What can hang from each mark:
Q519: Q63
Q544: Q680 Q716
Q459: Q63 Q544
Q765: Q275
Q806: Q727
Q63: Q459 Q519 Q765
Q158: Q321
Q727: Q680 Q806
Q228: Q321
Q680: Q544 Q727
Q321: Q158 Q716

Every row comes from one small tree of marks. Brackets hold a mark, then the marks that hang from it, in the order of their numbers. Every link used is in the known rows. Which tree was each row made from?
Known rows:
(Q806 (Q727 (Q680 (Q544 Q716)))): 1.94; 3.55; 1.51; 0.13; -2.22; 1.11; -5.78; -2.80; 3.92; -1.57; -2.67; -0.73; 2.55; -6.11; 1.69; 3.28; -0.74; -0.95; -2.02; -0.83; -6.37; 3.39; 0.26; 0.51; 1.20
(Q727 (Q680 Q544) Q806): -2.38; 4.62; 2.95; -0.84; 2.20; 1.07; -1.03; -1.37; -1.63; -2.56; -1.83; -3.06; 4.19; -7.48; 2.32; 1.75; -3.71; 1.74; -4.45; 0.93; -4.83; -0.69; 3.91; -1.27; -6.05
(Q228 Q321): 0.93; 3.16; -1.74; -1.64; 0.22; -0.39; -2.72; 3.70; -1.96; -0.97; 6.35; -2.85; 0.47; -2.19; -0.83; -0.02; -0.29; 3.55; -0.60; 3.16; -0.16; -1.90; 1.64; 0.10; -3.86
(Q519 (Q63 (Q459 (Q544 Q716)) Q765)): 1.87; 0.11; 0.56; 1.60; -2.47; -0.70; 2.04; -1.17; -0.05; 2.44; 0.97; -0.44; -0.03; 8.67; -1.04; 1.15; 4.60; 0.61; 2.30; -1.76; 2.95; 0.92; -1.20; -1.30; 0.65
(Q806 (Q727 Q680)): -0.82; -2.43; 0.44; -0.45; -1.06; 0.42; -6.30; 2.84; 1.49; -0.72; 0.53; -1.34; 1.06; -5.80; 0.31; 1.29; -0.86; -1.50; -0.95; 3.45; -7.07; 0.94; 0.81; 0.84; -0.99
(Q63 Q765): 0.55; 0.72; 2.72; 0.92; -0.36; 0.91; -3.76; 2.13; -4.01; 2.05; 1.98; 3.39; -1.84; -1.29; 1.62; -1.19; 0.00; -1.04; 2.08; 1.13; -0.48; -0.88; 0.67; -0.20; -4.84
(Q727 Q680 Q806): -3.26; -0.26; 3.12; 0.00; 0.31; 1.15; -2.16; -0.31; -2.46; -1.27; -0.68; -3.83; 3.08; -5.92; 1.88; 1.06; -2.63; -0.43; -1.57; 4.16; -7.13; -1.96; 3.41; -1.12; -8.37
(Q63 (Q459 (Q544 Q716)) Q519): 1.55; -1.87; 3.79; 0.45; -2.00; -1.48; 2.12; -6.20; 1.08; -1.14; -0.75; -3.00; 1.15; 4.59; -3.27; 1.71; -0.73; 0.01; -0.66; 1.24; -2.14; 0.76; -2.89; 2.11; 1.26
(Q158 Q321): 1.18; 0.75; -0.84; -2.85; 1.34; 0.07; -7.09; 1.85; -2.20; -1.48; 2.15; -3.93; -0.33; -2.38; -1.63; -2.47; 0.15; 5.06; 1.56; 3.09; -1.17; 0.61; 0.86; 0.04; -4.22
(Q63 (Q459 Q544) Q519 Q765): 0.59; -0.60; 4.53; 1.17; 0.47; -1.80; 3.12; -0.80; -3.06; 0.43; 1.53; 1.51; -1.61; 5.58; -2.88; 0.48; -0.77; 0.12; -0.53; 0.49; 0.39; 0.75; -1.64; 1.50; 1.91
(Q519 (Q63 Q459 (Q765 Q275))): -0.66; 0.15; -2.92; -1.78; 0.42; -6.01; -2.10; 6.00; -2.04; 2.35; 5.16; 1.79; -2.50; 2.77; -1.52; -1.88; 3.11; 0.86; 3.05; -1.91; 4.86; -2.83; -2.87; -0.73; -0.87
(Q519 (Q63 Q459)): -1.36; -0.45; -2.43; -2.48; 1.83; -4.67; -1.19; 3.05; -0.23; 0.25; 5.78; -5.08; 2.33; 4.04; -2.73; -0.81; 3.26; 2.42; -1.31; 2.02; 2.41; -1.97; -2.27; -0.32; -2.00
(Q806 Q727): 1.26; -3.20; -1.69; 0.81; 0.11; -0.53; -7.47; 2.85; 1.45; -1.16; 0.32; 0.21; -0.05; -3.39; -0.90; -0.39; -0.17; -0.33; -0.01; 3.59; -3.69; -0.28; 0.57; 1.35; -0.73
(Q459 Q63): -1.76; -2.42; -6.34; -1.00; -0.21; 1.91; -0.88; 1.74; -0.47; 0.75; 1.53; -3.20; 1.46; -2.54; 2.40; -3.08; -0.31; -0.54; -0.99; 3.45; 1.01; -2.53; 1.24; -0.86; -4.14
(Q321 Q158): -0.69; 2.03; 2.06; 0.87; 2.19; 1.52; -2.51; 1.35; -1.53; -2.68; 1.17; -2.75; 0.87; -4.39; 0.75; -1.81; -1.25; -0.73; 0.39; 4.79; -3.31; -2.00; 1.64; 0.74; -4.53
(Q680 Q727): 0.50; -3.38; -1.21; -1.00; 0.69; 0.02; -4.49; 0.38; 2.54; -1.40; 0.93; 0.86; -1.50; -5.65; -0.21; -0.14; -0.21; 0.19; -0.95; 1.25; 0.11; -0.31; -0.46; 1.20; -1.85
(Q459 Q544): 0.00; -4.83; 0.28; -0.87; 0.10; 3.28; -0.48; 0.79; -0.50; -0.45; -0.79; -0.74; 0.18; -2.33; -0.74; -0.83; -2.30; 1.93; -0.21; 1.93; -0.23; -1.37; 2.42; 0.68; -3.03
(Q519 (Q63 (Q459 (Q544 (Q680 Q727))))): -1.29; -0.96; -2.95; -2.00; 3.02; -1.40; 2.79; 1.93; 5.11; -1.37; 1.62; -2.54; 1.37; 1.89; -2.20; 1.63; 2.79; 2.44; -3.00; -1.84; 3.15; 1.91; -1.12; -0.09; 5.66
(Q63 Q459 Q765): 0.36; 1.94; 0.58; 0.06; -0.44; -2.83; -1.92; 2.09; -2.72; 2.16; 5.41; 0.86; -2.08; 1.25; -0.58; 0.41; 0.55; -0.28; 1.60; -0.06; 0.36; -0.65; -3.29; 0.21; -2.34
(Q680 (Q544 Q716) (Q727 Q806)): 2.39; 3.36; 0.51; 2.12; 0.48; 0.51; -3.16; -6.95; 3.99; -3.68; -5.22; 0.43; 1.41; -6.12; 1.94; 2.59; -0.98; 0.93; -2.72; -1.42; -1.41; 0.94; 1.67; -0.35; -2.33
(Q519 Q63): -1.12; -1.65; -0.39; -1.61; 2.01; -1.02; -2.99; 3.04; -1.58; 0.16; 2.18; -2.55; 2.56; 1.56; -0.48; -2.47; 2.82; 1.77; -0.90; 3.12; 1.52; -2.21; 1.53; -0.71; -4.46
(Q519 (Q63 Q765)): -0.17; 0.88; 1.65; 0.57; 1.21; -0.63; -2.67; 3.85; -3.99; 2.13; 2.36; 1.80; 0.23; 3.73; 1.02; -2.34; 4.03; 0.23; 1.11; 1.40; 2.53; -0.97; 1.73; -1.57; -3.96
(Q63 (Q459 Q544)): -0.29; -3.55; -1.79; -1.66; 0.06; -0.45; 1.26; 0.99; 0.74; -0.31; 2.69; -3.15; -0.16; 0.18; -3.02; 0.88; -1.78; 2.61; -0.52; 0.77; 0.59; -1.13; -1.45; 1.04; -0.48
(Q321 Q158 Q716): 0.29; 1.93; 3.11; 1.51; 1.88; 2.18; -3.25; -1.82; 0.09; -2.60; -1.24; -4.79; -0.02; -2.53; 0.63; -1.23; 0.07; -4.11; 1.53; 4.89; -3.88; -0.81; 0.96; 0.69; 0.83
(Q680 (Q544 Q716) Q727): 3.23; 2.57; 0.05; -0.45; -0.52; 0.85; -3.93; -5.20; 4.98; -2.13; -2.45; 1.61; 0.05; -5.98; 1.32; 1.76; -0.19; 0.75; -1.94; -2.97; 0.92; 2.18; -1.04; 1.01; 0.39

Which tree is each row?
-0.37; -3.04; -3.30; -1.49; 0.15; -3.09; 1.52; 5.54; -1.00; 1.91; 2.50; 2.08; -2.90; 3.91; -2.41; -1.38; 2.00; 2.27; 2.94; -2.70; 5.99; -2.17; -0.95; -0.81; 1.37 : (Q519 (Q63 (Q459 Q544) (Q765 Q275)))
-1.19; -1.28; -2.57; 0.32; -0.35; -1.20; -0.23; 2.21; -3.64; 1.47; -0.39; 3.96; -2.43; -0.64; 2.12; -4.60; -0.68; -3.13; 1.38; 1.26; 2.31; -2.71; 0.22; -0.10; -1.13 : (Q459 (Q63 Q519 (Q765 Q275)))
1.56; -1.90; -1.98; 0.04; -2.87; -2.38; 0.79; 0.95; 0.55; 2.46; 0.32; 2.12; -2.47; 5.13; -1.37; -0.12; 3.17; 0.51; 4.75; -3.77; 4.42; -1.02; -1.95; -1.09; 1.28 : (Q519 (Q63 (Q459 (Q544 Q716)) (Q765 Q275)))
-0.46; 5.72; 4.28; 0.63; -0.68; 1.91; -1.64; -5.94; -0.01; -1.98; -4.00; -3.12; 4.65; -6.33; 3.35; 3.07; -2.37; -0.01; -2.65; -0.04; -6.34; 0.49; 2.88; -1.45; -6.17 : (Q727 (Q680 (Q544 Q716)) Q806)
1.11; -3.20; -1.66; 2.19; -3.72; 2.33; 2.62; -2.84; -1.02; 1.61; -5.23; 4.22; -2.42; 1.75; 2.30; -2.75; -0.61; -3.46; 3.14; -0.76; 1.89; -0.88; 1.20; -0.43; 1.12 : (Q459 (Q63 Q519 (Q765 Q275)) (Q544 Q716))
-0.03; -1.04; -0.79; 0.04; 0.61; -1.47; 2.72; 3.48; -1.73; 1.96; 3.15; -0.49; -0.43; 7.42; -2.03; -0.19; 3.45; 2.22; 0.52; -0.74; 4.58; -0.20; -0.17; -1.08; 0.76 : (Q519 (Q63 (Q459 Q544) Q765))
0.48; 2.26; -0.71; 0.69; 3.64; -0.33; -2.47; -2.27; 2.39; -4.20; -3.09; 0.44; 1.04; -7.36; 0.85; 1.23; -2.18; 2.59; -4.60; -0.43; 0.19; -0.23; 2.83; -0.04; -2.26 : (Q680 Q544 (Q727 Q806))
0.44; 2.46; -0.49; -0.19; -1.49; -1.36; 1.64; 1.15; 0.79; 2.49; -0.14; 2.38; -1.02; 4.01; 0.29; 0.81; 3.04; -0.55; 4.31; -5.09; 2.41; 0.48; -1.87; -1.47; 3.15 : (Q519 (Q63 (Q459 (Q544 Q680 Q716)) (Q765 Q275)))
0.48; 4.99; 3.81; -1.99; -1.80; 2.17; -2.41; -4.29; 0.96; -0.36; -1.24; -1.92; 3.11; -6.22; 2.82; 2.33; -1.63; -0.05; -1.90; -1.64; -4.15; 1.68; 0.12; -0.20; -3.44 : (Q727 (Q680 (Q544 Q716)))
2.13; 3.21; 5.46; 2.74; -1.04; -0.53; 2.87; -6.20; 2.77; -0.27; -2.14; 3.68; -1.63; 3.32; -0.39; 3.77; 1.04; -2.92; -0.17; -3.33; -1.63; 5.11; -3.49; 1.45; 7.14 : (Q63 (Q459 (Q544 (Q680 Q727) Q716)) Q519 Q765)
-1.00; -3.59; -2.86; -2.01; 1.39; -1.93; 2.38; 2.57; 0.76; -0.11; 3.12; -4.82; 1.96; 5.21; -3.58; -0.29; 2.15; 3.85; -1.44; 1.00; 3.56; -1.31; -0.25; -0.33; 0.29 : (Q519 (Q63 (Q459 Q544)))
0.33; -2.49; 1.98; -0.32; -0.14; -3.46; 1.89; 1.36; -2.45; 0.40; 0.93; 4.01; -4.10; 2.07; -3.21; -0.67; -2.14; 0.03; 1.88; -1.55; 1.83; -1.17; -2.41; 1.82; 2.53 : (Q63 (Q459 Q544) Q519 (Q765 Q275))
0.02; 1.19; -0.16; 2.04; -2.29; 3.33; 3.39; -2.63; -0.90; 1.56; -5.70; 4.60; -0.90; 0.60; 3.93; -1.91; -0.82; -4.54; 2.62; -2.00; -0.14; 0.53; 1.29; -0.88; 2.85 : (Q459 (Q63 Q519 (Q765 Q275)) (Q544 Q680 Q716))
-1.54; -4.93; -2.56; 0.10; 0.55; 2.85; 4.15; -1.10; -0.78; -1.00; -2.47; -2.66; 1.88; 1.72; 0.07; -2.92; -1.64; -0.14; -3.15; 4.20; 1.03; -1.28; 2.84; 0.41; 0.05 : (Q459 (Q63 Q519) Q544)
-0.85; -4.36; -2.86; 0.77; -0.79; 1.66; 3.34; 1.76; -2.66; 1.13; -3.09; 4.29; -2.88; 0.48; 1.22; -4.06; -1.82; -1.76; 1.20; 0.33; 3.51; -2.11; 2.19; -0.09; 1.13 : (Q459 (Q63 Q519 (Q765 Q275)) Q544)
-0.81; -4.97; -7.23; 0.00; -1.85; 3.37; 1.74; 4.19; -1.37; 2.41; -1.74; 3.95; -3.72; -2.65; 2.65; -3.58; -1.61; -0.79; 3.09; -1.25; 4.57; -2.74; 2.63; -1.43; -0.80 : (Q459 (Q63 (Q765 Q275)) Q544)
-1.25; 3.22; 0.68; 0.03; 2.10; -0.50; 3.51; 3.65; -1.49; 2.06; 2.59; -0.05; 1.09; 6.29; -0.38; 0.65; 3.18; 1.21; 0.05; -1.98; 2.52; 1.37; 0.01; -1.59; 2.69 : (Q519 (Q63 (Q459 (Q544 Q680)) Q765))
-2.04; -0.14; -1.40; 0.56; 0.77; 2.56; 4.03; 1.98; -2.42; 1.07; -3.54; 4.60; -1.32; -0.68; 2.98; -3.29; -2.04; -2.81; 0.81; -0.96; 1.39; -0.58; 2.34; -0.58; 3.10 : (Q459 (Q63 Q519 (Q765 Q275)) (Q544 Q680))
0.01; 2.40; 0.22; -1.36; 0.83; 0.35; -5.07; 1.86; 2.26; -2.07; -0.52; -0.71; 2.11; -7.35; 0.79; 1.90; -1.96; 0.69; -3.84; 0.15; -4.81; 2.20; 1.30; 0.75; 1.30 : (Q806 (Q727 (Q680 Q544)))
-2.58; -1.19; -5.28; -0.77; 0.81; 5.63; 3.45; 1.57; 0.72; 0.42; -1.69; -2.59; 2.64; -2.57; 3.19; -1.75; -1.67; -0.28; -1.67; 1.24; 0.11; -0.42; 3.30; -1.29; -0.02 : (Q459 Q63 (Q544 Q680))
1.50; 2.68; 0.26; 1.62; -0.75; -0.18; 2.48; -1.91; 4.22; 1.24; -0.47; 1.84; -0.46; 5.26; 0.36; 2.98; 5.19; -0.75; 0.92; -4.61; 2.52; 4.15; -1.98; -1.09; 6.00 : (Q519 (Q63 (Q459 (Q544 (Q680 Q727) Q716)) Q765))
2.48; 0.66; 5.82; 2.62; -2.68; -1.02; 2.44; -5.42; -1.35; 1.00; -0.74; 1.45; -1.20; 6.81; -1.79; 1.90; 0.38; -1.59; 1.35; -0.45; -1.09; 1.94; -2.70; 1.29; 1.88 : (Q63 (Q459 (Q544 Q716)) Q519 Q765)
1.40; 4.92; 7.24; 2.46; -1.15; -0.14; 3.26; -5.21; -1.18; 0.95; -1.28; 1.82; 0.36; 5.62; -0.12; 2.70; 0.15; -2.71; 0.87; -1.86; -3.25; 3.36; -2.57; 0.81; 3.66 : (Q63 (Q459 (Q544 Q680 Q716)) Q519 Q765)
0.43; 0.87; -0.43; 2.45; -0.43; 0.50; 1.80; -6.07; 5.75; -2.56; -3.69; -2.20; 1.22; -1.99; -0.04; 4.88; -0.79; -0.29; -0.79; -1.56; -3.68; 2.05; -0.57; -0.30; 1.95 : (Q63 (Q459 (Q544 (Q680 (Q727 Q806)) Q716)))
-0.60; -0.99; -2.06; -1.59; 1.48; 0.07; 1.75; 0.25; 5.03; -1.55; 1.26; -0.94; -0.61; -3.17; -1.57; 2.71; -1.15; 1.19; -2.06; -2.18; 0.18; 2.04; -2.17; 1.33; 4.72 : (Q63 (Q459 (Q544 (Q680 Q727))))
0.57; 1.80; 0.96; -0.45; -1.56; 1.32; 1.37; -3.55; 2.53; 0.28; 0.00; -2.87; 1.88; 0.29; -0.28; 2.97; -0.83; -0.20; 0.86; -1.62; -2.97; 1.63; -2.32; 0.28; 1.18 : (Q63 (Q459 (Q544 Q680 Q716)))
-0.43; -3.06; 2.51; -0.97; 1.13; -2.20; 2.76; -1.54; -0.64; -1.63; 1.48; -2.86; 0.68; 3.40; -4.41; 0.38; -1.96; 1.61; -2.49; 2.29; -0.59; -0.43; -1.81; 2.36; 1.42 : (Q63 (Q459 Q544) Q519)
1.41; -1.85; -3.47; 2.95; -4.30; 5.79; 2.37; -2.49; -0.27; 2.98; -3.23; 1.44; -0.77; 2.04; 4.03; -1.14; 0.89; -2.43; 2.67; -0.26; 1.56; 0.26; 2.28; -1.97; -1.59 : (Q459 (Q63 Q765) (Q544 Q716))
-1.23; -1.83; -3.24; 0.81; 0.77; 2.16; 3.70; 1.04; 1.58; -0.25; -4.46; 6.50; -3.39; -2.90; 2.62; -2.14; -1.23; -3.05; -0.25; -2.51; 3.04; 1.09; 1.41; 0.06; 6.53 : (Q459 (Q63 Q519 (Q765 Q275)) (Q544 (Q680 Q727)))
-1.50; 1.27; 3.88; -1.23; 2.46; -1.16; 3.59; -1.35; -0.39; -1.60; 0.94; -2.56; 2.30; 2.20; -2.62; 1.15; -2.30; 0.58; -2.96; 1.07; -2.58; 1.23; -1.69; 1.94; 3.18 : (Q63 (Q459 (Q544 Q680)) Q519)
0.00; 0.64; 2.33; -0.77; 0.16; -6.20; -1.72; 1.81; -3.42; 0.79; 3.61; 3.67; -3.63; 0.94; -2.33; -1.20; -0.94; -1.33; 2.03; -0.49; 0.66; -1.92; -4.42; 1.78; 0.28 : (Q63 Q459 Q519 (Q765 Q275))
-1.43; 1.27; -1.72; -1.63; 1.62; -2.15; 2.31; 5.67; -0.85; 2.01; 2.06; 2.40; -1.37; 2.74; -0.76; -0.55; 1.76; 1.11; 2.42; -3.99; 4.01; -0.60; -0.80; -1.28; 3.32 : (Q519 (Q63 (Q459 (Q544 Q680)) (Q765 Q275)))
